What can hang from each mark
P: N Q R Z
Q: W
N: K P
Z: K W
W: R Z
K: N Q R
R: W

Every row comes from one small tree of marks. Brackets hold a mark, then the marks that hang from it, in alphabetical order. Every link used is in the known rows. Which tree was each row made from?
In the rows, 128 means zero.
Known rows
{W R}: [ 90 154 123 137 108 127 139 125 126 135 116 153 169 154 121 131 138 125
  99  88  89 108]
{R {W {Z {K {N P} Q}}}}: [153 139 123 143 128 108 165 143 116  91 158 158 181  92 132 110  79 159
 125 107 137 142]
{W R {Z {K Q}}}: [133 158 138 155 137 110 157 142 135 106 112 140 159 116 132  80 142 135
 113  79 121 168]
{R {W Z}}: [ 94 127 103 179 104 139 160 133 128 133 146 165 173 134 127 133 102 161
 138  68  92 139]
{Q {W R Z}}: [ 81 185 147 141  91 124 175  97 129 165 105 143 192 173  96 134 131 129
 125  51  86 162]
{K {N {P Z}} {Q W} R}: [150 103 131  82 102 117  67 111 137 158  93  77  65 158 102 173 139 131
 128 180 175 128]
{K N}: [112 127 115 134 113 101 123 134 115 108 124 142 128 156 122 136 125 162
 113 100 115  98]
{P Q R}: [106 108 136 141 154 168 134 127 131 120 140 115 107 146 140 116 125 135
 158 147 134 104]
{N K {P {Q W} Z}}: [150  87 117  60 130 162 125 122 139 196 173 145 174 127 119 175 120  59
 123 185 111 102]
{K N {Q W} R}: [136 122 156 106 106 106  82 117 138 144  79  63  56 178 102 112 142 163
 136 128 154 136]
{K R}: [107  96 128 142 112 133  81 112 128 123 127 116  82 144 133 152 140 129
 143 136 123 115]
{W R {Z {K {N P} Q}}}: [141 180 151 126 125  95 168 127 117  81 130 146 187 103 123 100 110 147
  97  88 144 157]
{K {Q W}}: [128 127 130 111 119 110 110 122 134 166 111 104  98 186 116 118 151 142
 133 124 115 126]
{P N}: [ 87  93 100 129 159 114 125 134 123 131 144 140 137 166 129 126 157 130
 119 132  92 124]
{W {Z K}}: [124 131 120 167 143 107 154 127 115 107 160 177 157 114 145 136 128 120
 149  98 101 145]
{Z {K {N {P Q}} {R W}}}: [146  96 154 119 139 150 137 136 126  98 165 133 160  77 135 114  75  86
 129 150 133 108]
{P Q R {Z W}}: [118 136 103 145 157 170 127 141 129 132 104  95  52 137 146 127 157 141
 157 173 162 113]
{R {W {Z {K N}}}}: [129 137 115 170 123 110 183 150 117 104 144 180 193 105 127 121  88 142
 134  72 100 130]
{N K P}: [132 116 108  88 115 134 115 109 114 140 201 181 178 109 142 184 106 107
 112 161 100  76]
{Q {W Z}}: [ 97 151 132 147 106 115 157  99 121 160 132 144 151 175 112 150 132 140
 155  77  94 156]
{Q {W R}}: [ 90 170 142 116  96 123 154 103 125 182 101 139 179 182 100 137 140 102
 110  89  77 117]
{N {P Q}}: [115 110 132 115 138 146 128 120 119 114 177 138 155 129 142 127 113 113
 123 136 116 110]
{Q {W R {Z {K N}}}}: [115 196 161 132 114  92 201 113 116 140 105 157 214 148  97 120 119 111
 120  58  95 156]
{K N Q R}: [138  99 138 128 115 109  68 137 141  99  90  74  46 151 123 108 141 184
 121 129 170 126]
{W {Z {K Q}}}: [148 121 126 158 153 103 134 144 128 100 135 141 118 116 149  98 139 146
 143 108 132 163]

Which tree is each row?
[134 160 110  85 130 169 142 137 133 152 141 135 159  91 134 134 133  94
  82 152 133 107]  {N K {P Q {Z {W R}}}}
[157 144 135 138 151 109  88 134 120  98 105  84  20 106 160  96 167 139
 148 161 161 135]  {Z {K Q R} W}
[ 97 106 121 182  96 154 125 119 137 125 132 133 125 124 127 135 105 155
 154  87 117 154]  {K {R {W Z}}}
[156 113 151 154 136  99 108 139 133  79 108 100  73 110 134  98 132 166
 143 114 171 170]  {W {Z {K N Q R}}}
[131 124 156  67 139 179 149  87 124 179 186 135 171 134 127 161  94  81
 159 193 124  88]  {N K {P {Q W} R}}
[152  73 114 115 109 158  75 148 159 152 134 106 101 108 133 117 111 141
 122 154 132 104]  {N {K Q {R W}}}
[148 210 139 127 140  84 151 155 116  91  75 111 107 121 129  66 152 159
  88  99 144 123]  {Z {K N Q} {W R}}
[159  95 133 138 131 118 103 159 138 104 106 106  94 108 129  96 111 138
 128 138 144 118]  {Z {K N Q {R W}}}
[136 132 125 106 119  95 107 128 114  98 138 118 117 144 128 126 117 176
 103 132 149 105]  {K {N P} Q}
[123  90  81 102 156 143  79 140 138 157 118 100  58 116 138 156 178 117
 123 198 143 128]  {P {N {K R}} {Z W}}
[147 109 135  94 167 165 151 107 122 173 158 138 150 124 131 177 121  40
 175 218 134 109]  {N {P {Q W} R {Z K}}}
[122 122 157 140 107 124  99 101 145 151  98  75  67 167 116 118 145 162
 164 106 148 182]  {K {Q {W Z}} R}
[131 122 149 161 126 102 128 122 121  87 127 137 114 107 131 134 119 139
 152 105 142 155]  {W {Z {K N R}}}
[136 129 117 127 116 174 146 116 133 136 177 148 165  96 138 146  70 164
 151 156 146 118]  {N {K Q} {P {R {W Z}}}}
[102 119 133 175  89 133 131 127 134 108 118 127 128 128 114 130  93 177
 139  71 131 147]  {K N {R {W Z}}}
[110 165 136 163 128 118 178 126 120 115 131 175 201 115 130 117 130 109
 120  73  92 150]  {W R {Z K}}
[158  64 131 125 157 137  95 161 145 112 110 107  85 103 131 124 140  85
 132 164 155 125]  {P Q {Z {K N R}}}
[117 100 128  94 189 138 170 151 148 188 104 123 191 152 106  96 173  27
 109 151  88 156]  {P N {Q {W R}} {Z K}}
[109 201 102 113  99 113 142 124 106 122  95 140 140 129 116 160 140 146
  78 119 141 107]  {K {N {P {Z {W R}}}}}
[132  72 131 106 123 151  82 132 139 113 126  98  92 116 123 154 122 116
 121 170 168 121]  {K {N {P Q Z}} R}
[116 208 127 140 139 110 166 128 104 115 112 153 146 115 142 110 152 106
 109 104 100 112]  {Z K {W R}}
[137  71 135  97 118 193 107 125 143 143 193 133 165  83 137 134  74  90
 125 167 120  97]  {N {K {R W}} {P Q}}
[168 145  91 114 155 109 106 140 109 118 133 131  76  96 160 145 159 118
 122 193 156 118]  {N {P {Z {K Q} W}}}
[168 120 105 136 153 119  72 150 134 123  83  83   4 100 155 123 182 121
 142 188 174 138]  {P {Z {K Q R} W}}
